Known rows, with every step that occurs
nedo/ruzog/duren: [ 1.200 -0.062 -0.216 -1.082  0.284  0.578 -2.719 -1.848  3.077  2.238
 -0.080  0.883 -0.050 -1.677  3.347 -0.999  2.219 -1.087 -3.094  0.436
  3.987 -0.935  0.792  5.719 -0.516 -0.890 -0.566]
ruzog/mazu: [-3.272  0.278  0.736 -2.834  2.686  2.449 -2.663  2.467  0.101  1.004
  2.676 -1.245 -1.253  2.083  2.866 -3.005  6.625 -0.641  2.263  2.020
 -0.863 -1.850  4.254  4.947  0.086  1.272  2.333]
duren/ruzog/mazu: [-3.262  0.799 -0.221 -1.106  2.296 -0.063 -0.993  1.892  1.250 -1.590
  2.203 -2.171 -1.590 -0.187  3.582 -3.279  5.404  1.623  3.464  3.375
 -0.355 -1.608  4.456  3.646 -1.832 -0.837  1.930]
sado/gemov/pofunof/gukom/gude: [-0.270 -0.718 -3.599  0.767 -2.012  3.251  1.838 -2.270  0.503  1.254
  1.771 -0.396 -1.404 -1.902  0.838 -4.430  0.334 -2.016 -0.319 -1.377
 -6.509  0.657  3.098 -2.354 -0.229  3.523  4.079]
gemov/sado/duren/ruzog/mazu: [-2.023 -1.361 -1.008  0.867  1.781 -0.647 -1.781  0.912  0.156 -1.113
  2.570 -0.349  0.258 -1.203  5.003 -5.158  3.210  4.199  1.263  3.857
  0.946 -2.492  3.116  0.090 -2.130 -1.630  0.230]
gemov/sado: [-0.603 -1.811  1.681 -2.432  2.594  0.381 -3.457  1.028 -0.440  2.032
  2.061 -1.609  0.725  0.621  2.997 -3.942  0.774  0.392  0.054  1.281
 -3.030 -0.189  2.394  0.212 -0.898  3.087 -0.215]
gukom/pofunof/gemov/sado/duren: [ 2.241 -1.230 -0.856 -0.157  1.020  1.564 -0.236  0.539 -1.213 -0.017
  1.617 -1.489 -0.570  0.772  1.095 -4.154  0.001  2.337 -2.169  1.971
 -2.974 -0.609  1.928 -0.235 -1.154  1.007 -0.474]
duren/ruzog: [-0.460  0.816  0.294 -0.881  1.141 -1.036  0.147  0.259  1.870 -0.958
  1.322 -3.151 -1.932 -0.465  2.345 -3.547  2.603  1.197  1.023  2.612
 -0.971 -0.197  2.600  2.704 -1.583  0.849  1.162]
sado/gemov/pofunof: [ 0.196 -1.640 -0.272 -1.269 -0.319  2.748  1.201 -0.982  0.957  2.010
  0.391  0.819 -3.039  1.194  2.019 -4.217  1.047 -0.365 -1.091  1.318
 -5.032 -0.108  1.092  1.906  4.157  3.559  5.261]
mazu/ruzog: [-0.688 -0.541 -0.751 -1.846  0.986 -0.754 -1.361  2.781  0.533  0.881
  2.739  0.485 -0.055  3.415  1.616 -0.695  3.448 -3.352 -0.682  1.648
  1.334  1.069  2.729  3.913  0.289  4.046 -2.051]
nedo/pofunof: [ 1.249  0.290  2.653 -3.421  0.021  3.484 -1.996 -1.624  1.836 -0.532
  1.424 -1.340  0.037  2.472 -0.201 -2.094  1.901 -2.723  0.531  2.285
 -1.126  0.717  0.489  4.240  2.500  2.223  4.050]
sado/gukom: [-1.407 -0.796  2.040 -2.029  1.068  1.755 -1.993  0.454 -0.347  3.280
  4.144 -2.473 -0.475  2.603 -1.057 -1.685  3.137 -2.148 -1.759  0.981
  0.724 -2.908  1.601  2.927 -3.143  1.465  2.717]
mazu/ruzog/duren: [-0.234 -0.420 -1.119 -1.332  0.174  0.303 -2.791 -0.066  0.681  2.281
  1.683  2.779  1.320  2.204  1.747 -0.013  3.897 -1.729 -1.338 -0.036
  5.718  0.896  0.037  3.831 -0.957  1.261 -1.726]
nedo/pofunof/gemov/sado: [ 1.659  0.279  1.102 -3.323  2.500  3.021 -1.661  0.421 -0.569 -0.826
  0.488 -3.778  0.293  1.583  0.558 -2.125 -0.310 -0.878  2.446  1.917
 -3.687  2.148  2.331  1.837 -0.330  1.502  0.700]
mazu/ruzog/duren/sado/gemov: [ 0.642 -1.466 -4.502 -0.235 -2.345  1.921 -0.620 -0.291  2.455  4.732
  3.163  2.374  0.543  1.423  1.401 -1.559  2.089  3.114 -2.100 -0.137
  4.465 -1.897 -1.405  1.376  3.614  0.907  1.435]
gukom/sado/gemov/pofunof: [-1.165 -1.663 -0.073 -1.698  0.688  0.295  0.987 -1.272  0.430  1.906
  1.099  0.936 -2.853  1.324  2.959 -5.388  1.710  0.874 -0.326 -0.025
 -7.350  0.609 -0.097  0.755  4.575  2.407  2.893]
mazu/ruzog/duren/sado/gukom/pofunof: [-0.048 -2.497 -0.654  0.162 -0.551 -0.575 -1.626 -0.566  2.308  2.187
  4.823  3.440  2.307 -0.118 -2.505  0.851  0.434  2.480 -3.558  2.145
  3.767 -2.475 -0.431  0.602 -2.941 -0.991  1.230]
pofunof/gukom/sado/duren/ruzog/mazu: [-2.507  1.183 -2.141  1.960  2.562 -2.841  1.977  0.749  0.945 -0.982
  2.908 -1.335 -0.302 -0.293  1.979 -5.676  5.542  1.367  1.636  2.290
  0.719 -1.542  2.520  0.319 -2.275 -2.157 -2.058]
gukom/sado: [-2.266  0.384  1.456 -3.320  2.845 -1.535 -1.835  0.534 -0.025  1.925
  2.988 -1.913 -1.464  2.322  2.801 -4.706  4.843  0.071  0.662 -0.652
 -4.501  0.398  0.744  2.216  0.983  1.664 -1.430]
sado/gemov: [ 0.546 -1.007 -1.433 -1.586 -1.848  4.302  0.124  0.540  0.367  2.805
  2.405 -2.764 -2.260  2.964  1.855 -3.310  2.908 -0.400 -0.955 -0.154
 -1.807 -2.348  0.796  3.098  3.496  3.451  4.019]
pofunof/gukom/sado: [-1.351  1.519  0.095 -1.241  3.402 -2.511  1.436  0.676  0.531  2.428
  2.591 -2.989 -0.269  1.863 -0.580 -4.563  4.063 -2.947  0.458 -0.933
 -3.551  1.090  1.367  0.730 -1.045  2.311 -3.118]
pofunof/gemov/sado/duren/ruzog: [ 1.386  0.258 -2.065  0.869  1.614 -0.976  0.848  0.374 -0.149 -0.912
  0.962 -3.544 -1.166 -0.866  2.904 -5.050  0.389  3.689 -0.139  2.732
 -0.518 -0.101  2.221 -0.531 -2.782 -0.853 -1.475]

Rows
[-0.446 -0.356 -2.056 -1.406  1.083 -1.166 -2.658 -0.259  3.043  4.247
  2.643  3.516  1.738  0.520  0.893 -1.364  2.767  2.276 -1.609  0.915
  5.321  0.061 -0.157  1.891  0.496 -0.009 -1.435] -> mazu/ruzog/duren/sado
[-1.219 -1.345 -1.073 -0.753  0.542 -0.662 -2.977 -0.388  1.710  5.313
  4.737  2.507  2.371  0.997 -1.571 -0.086  2.121  1.430 -2.816  0.962
  7.067 -2.421 -0.651  1.253 -3.182 -1.254 -0.064] -> mazu/ruzog/duren/sado/gukom
[-2.348 -1.304 -1.952 -1.389 -1.701  2.781 -5.139 -3.417  0.580  4.524
  5.424  0.797  1.173 -2.360  0.997 -2.524  2.090  3.965 -1.695 -2.023
  1.142 -3.248  0.396 -1.737 -4.156 -2.152  3.903] -> ruzog/duren/sado/gukom/gude
[ 0.693 -1.528 -0.672  1.298  0.749 -1.798 -0.705 -0.895  0.638 -0.299
  1.928 -1.032  0.203 -1.445  3.538 -5.780 -0.044  3.858 -1.477  3.162
  0.422 -1.236  1.019 -1.594 -1.893 -0.139 -0.705] -> gemov/sado/duren/ruzog
[ 2.350 -0.352 -3.549  2.449  0.086 -0.442  3.961 -2.737  5.234  4.031
 -0.778  2.333  0.077 -3.566 -0.908 -2.983 -1.774 -0.886 -3.374  1.331
  0.825 -0.318  0.576  0.551  1.529  0.347  1.217] -> nedo/ruzog/duren/sado/gemov/pofunof/gukom
[-0.063  0.659 -1.180  2.540  2.357 -5.125  3.889 -2.272  1.827 -0.495
  0.823  0.236 -1.124 -1.629  0.824 -7.027  1.129  1.036 -1.168  2.325
 -2.390  1.303  0.400 -2.051 -1.450 -0.687 -1.951] -> gemov/pofunof/gukom/sado/duren/ruzog
[ 0.691  0.244 -2.505 -0.608  0.604  0.660  0.311  1.048  1.041  1.274
  3.300 -0.038  0.360  1.017 -3.169  1.613  1.097  1.655 -1.304  1.420
  2.541 -0.559  1.274  2.398 -4.097 -1.645 -0.294] -> mazu/ruzog/duren/sado/gukom/pofunof/gemov
[ 2.172  1.589  1.256 -1.022  0.910  2.214  1.733 -1.229  2.371  0.219
  1.097 -2.672  1.110  1.921 -4.046 -2.050  1.345 -6.090  0.191  1.776
 -0.140  1.435  1.394  2.460 -0.089  2.972  1.863] -> nedo/pofunof/gukom
[-1.482 -2.820  2.342 -1.521  2.178  0.602 -3.520  0.823 -1.324  3.298
  4.117 -2.066  1.285  1.142  0.340 -2.363  0.384 -0.261 -1.323  1.224
 -0.514 -2.632  1.643 -0.140 -4.372  1.394  1.013] -> gemov/sado/gukom
[-1.244 -0.668  0.550 -1.305  0.900  1.048 -3.161 -1.887  1.783  6.189
  4.199  0.582  1.217  0.168 -1.709 -1.864  2.332  2.819 -2.633  0.433
  4.840 -3.691 -1.062  1.298 -3.126 -1.991  2.567] -> ruzog/duren/sado/gukom
[-0.817  0.905 -2.383 -0.562 -0.459  2.400 -0.370 -0.810  0.177  1.324
  3.107 -2.858 -0.056 -1.003  0.206 -3.628  2.640 -2.951  0.168 -1.686
 -3.746  0.452  3.920 -0.974 -3.201  3.159  1.366] -> pofunof/gukom/gude
[-0.478 -1.877  1.327 -1.069  0.347  0.338 -0.930 -0.209  2.204  2.209
  5.062 -0.413 -0.008 -0.165 -2.886 -1.729  0.349  2.646 -2.886  2.678
 -1.895 -3.578  1.088  0.667 -2.032  0.421  3.900] -> duren/sado/gukom/pofunof
[-0.097  0.153 -0.372  0.958  2.668 -2.755  2.373 -1.880  0.542  2.540
  1.425  1.447 -0.650  1.006 -0.062 -6.954  2.365 -1.527 -2.680  0.618
 -2.837  1.008 -0.188 -1.089  0.622  1.379 -2.001] -> gemov/pofunof/gukom/sado/duren
[-1.667  0.871  0.852 -0.842  4.429 -3.562  2.217 -0.640  0.909  1.958
  0.907 -0.261 -0.765  0.582 -0.552 -5.279  2.346 -2.948  0.307  0.085
 -6.069  2.678  1.454 -0.092 -0.575  2.358 -2.104] -> gemov/pofunof/gukom/sado
[-2.486 -1.362 -0.642 -1.896 -1.605  3.362 -3.926 -1.239 -1.329  1.987
  5.352 -2.143 -0.477 -0.240  1.606 -2.323  2.776 -0.361 -0.960 -1.481
 -2.561 -2.507  2.723 -0.080 -4.378  0.917  3.880] -> sado/gukom/gude
[-0.425  0.379 -0.578 -2.168  1.415  0.601 -3.106 -1.839  3.041  5.187
  2.055  1.456  0.586 -0.482  0.621 -3.498  3.207  3.938 -1.372  0.281
  2.861 -1.340 -0.632  1.885  0.710 -0.851  1.418] -> ruzog/duren/sado
[ 0.432  0.787 -0.405 -1.793  1.660  1.780  1.132  1.519  0.971  1.246
  3.386 -3.739 -1.890  0.937 -3.660 -1.023  1.160  1.858 -0.641  2.030
 -3.059 -1.837  2.851  2.301 -2.980 -0.415  2.435] -> duren/sado/gukom/pofunof/gemov
[ 0.342 -2.245 -3.176  0.017 -0.809  0.337  0.318 -1.657  2.894  3.809
  1.081  5.459 -0.146 -0.158  1.465 -2.543  0.041  2.380 -2.023  1.297
  0.869  0.427 -0.860  0.276  4.195  1.188  2.437] -> mazu/ruzog/duren/sado/gemov/pofunof
[ 0.357 -1.005 -2.466 -1.469 -1.073  2.861  0.225  0.409  2.308  4.495
  3.305 -1.586 -1.810  1.532  1.203 -4.229  2.003  3.174 -1.297  0.661
 -1.573 -3.029  0.400  1.239  4.808  2.389  4.083] -> duren/sado/gemov
[ 2.101 -0.583 -1.758  1.599  0.726 -1.007  1.576 -0.066  0.314 -2.832
  1.191 -2.608 -1.060 -1.889  1.828 -4.395 -0.984  4.689 -0.715  3.562
 -2.338 -0.386  2.092 -1.177 -2.995 -1.070 -0.515] -> gukom/pofunof/gemov/sado/duren/ruzog
[-2.648 -3.127 -0.196 -1.548 -0.667  2.380 -5.333 -1.032 -2.083  2.105
  5.425 -1.646  1.328 -1.522  2.676 -2.833  0.247  1.401 -0.635 -1.114
 -3.600 -2.258  2.904 -3.149 -5.459  1.014  2.540] -> gemov/sado/gukom/gude
[-0.173 -0.904 -0.272 -0.398  0.628 -0.418 -2.571 -1.879  3.667  5.174
  3.209  0.956  1.284 -2.038 -0.309 -0.866  0.724  1.789 -4.163  1.416
  5.645 -3.974 -0.160  2.721 -3.063 -2.967  0.887] -> nedo/ruzog/duren/sado/gukom
[ 1.279 -0.697 -4.343  2.166  0.111 -0.751  3.723 -1.289  3.305  4.112
  0.578  3.797  1.280 -0.419 -2.379 -2.224 -0.357 -1.216 -2.113  1.039
  2.288  1.089  0.034 -0.865  1.273  1.948  0.220] -> mazu/ruzog/duren/sado/gemov/pofunof/gukom
[ 1.168  0.017 -1.426  0.926  0.612  1.523  4.484 -0.615  1.556  2.595
  0.115 -0.688 -1.436  0.761 -1.804 -3.934  0.470 -4.022 -1.093  0.957
 -3.716  0.655  1.916  0.585  1.315  4.242  2.769] -> sado/gemov/pofunof/gukom
[-0.020 -0.652 -5.012  1.371 -2.060  2.686  0.780 -4.340  2.283  3.744
  1.800  2.174  0.299 -3.988  0.220 -4.478 -0.275  1.970 -1.165 -2.094
 -2.776  0.075  0.844 -3.757 -0.032  0.546  4.057] -> ruzog/duren/sado/gemov/pofunof/gukom/gude
[ 0.186  1.063  0.869 -0.119  3.374 -0.804  2.948 -0.473  1.826  1.987
 -0.264 -0.327 -0.829  0.212 -2.178 -3.964  1.093 -4.868 -0.664  1.821
 -3.563  2.081  3.080  1.053 -1.317  3.825  0.907] -> gemov/pofunof/gukom
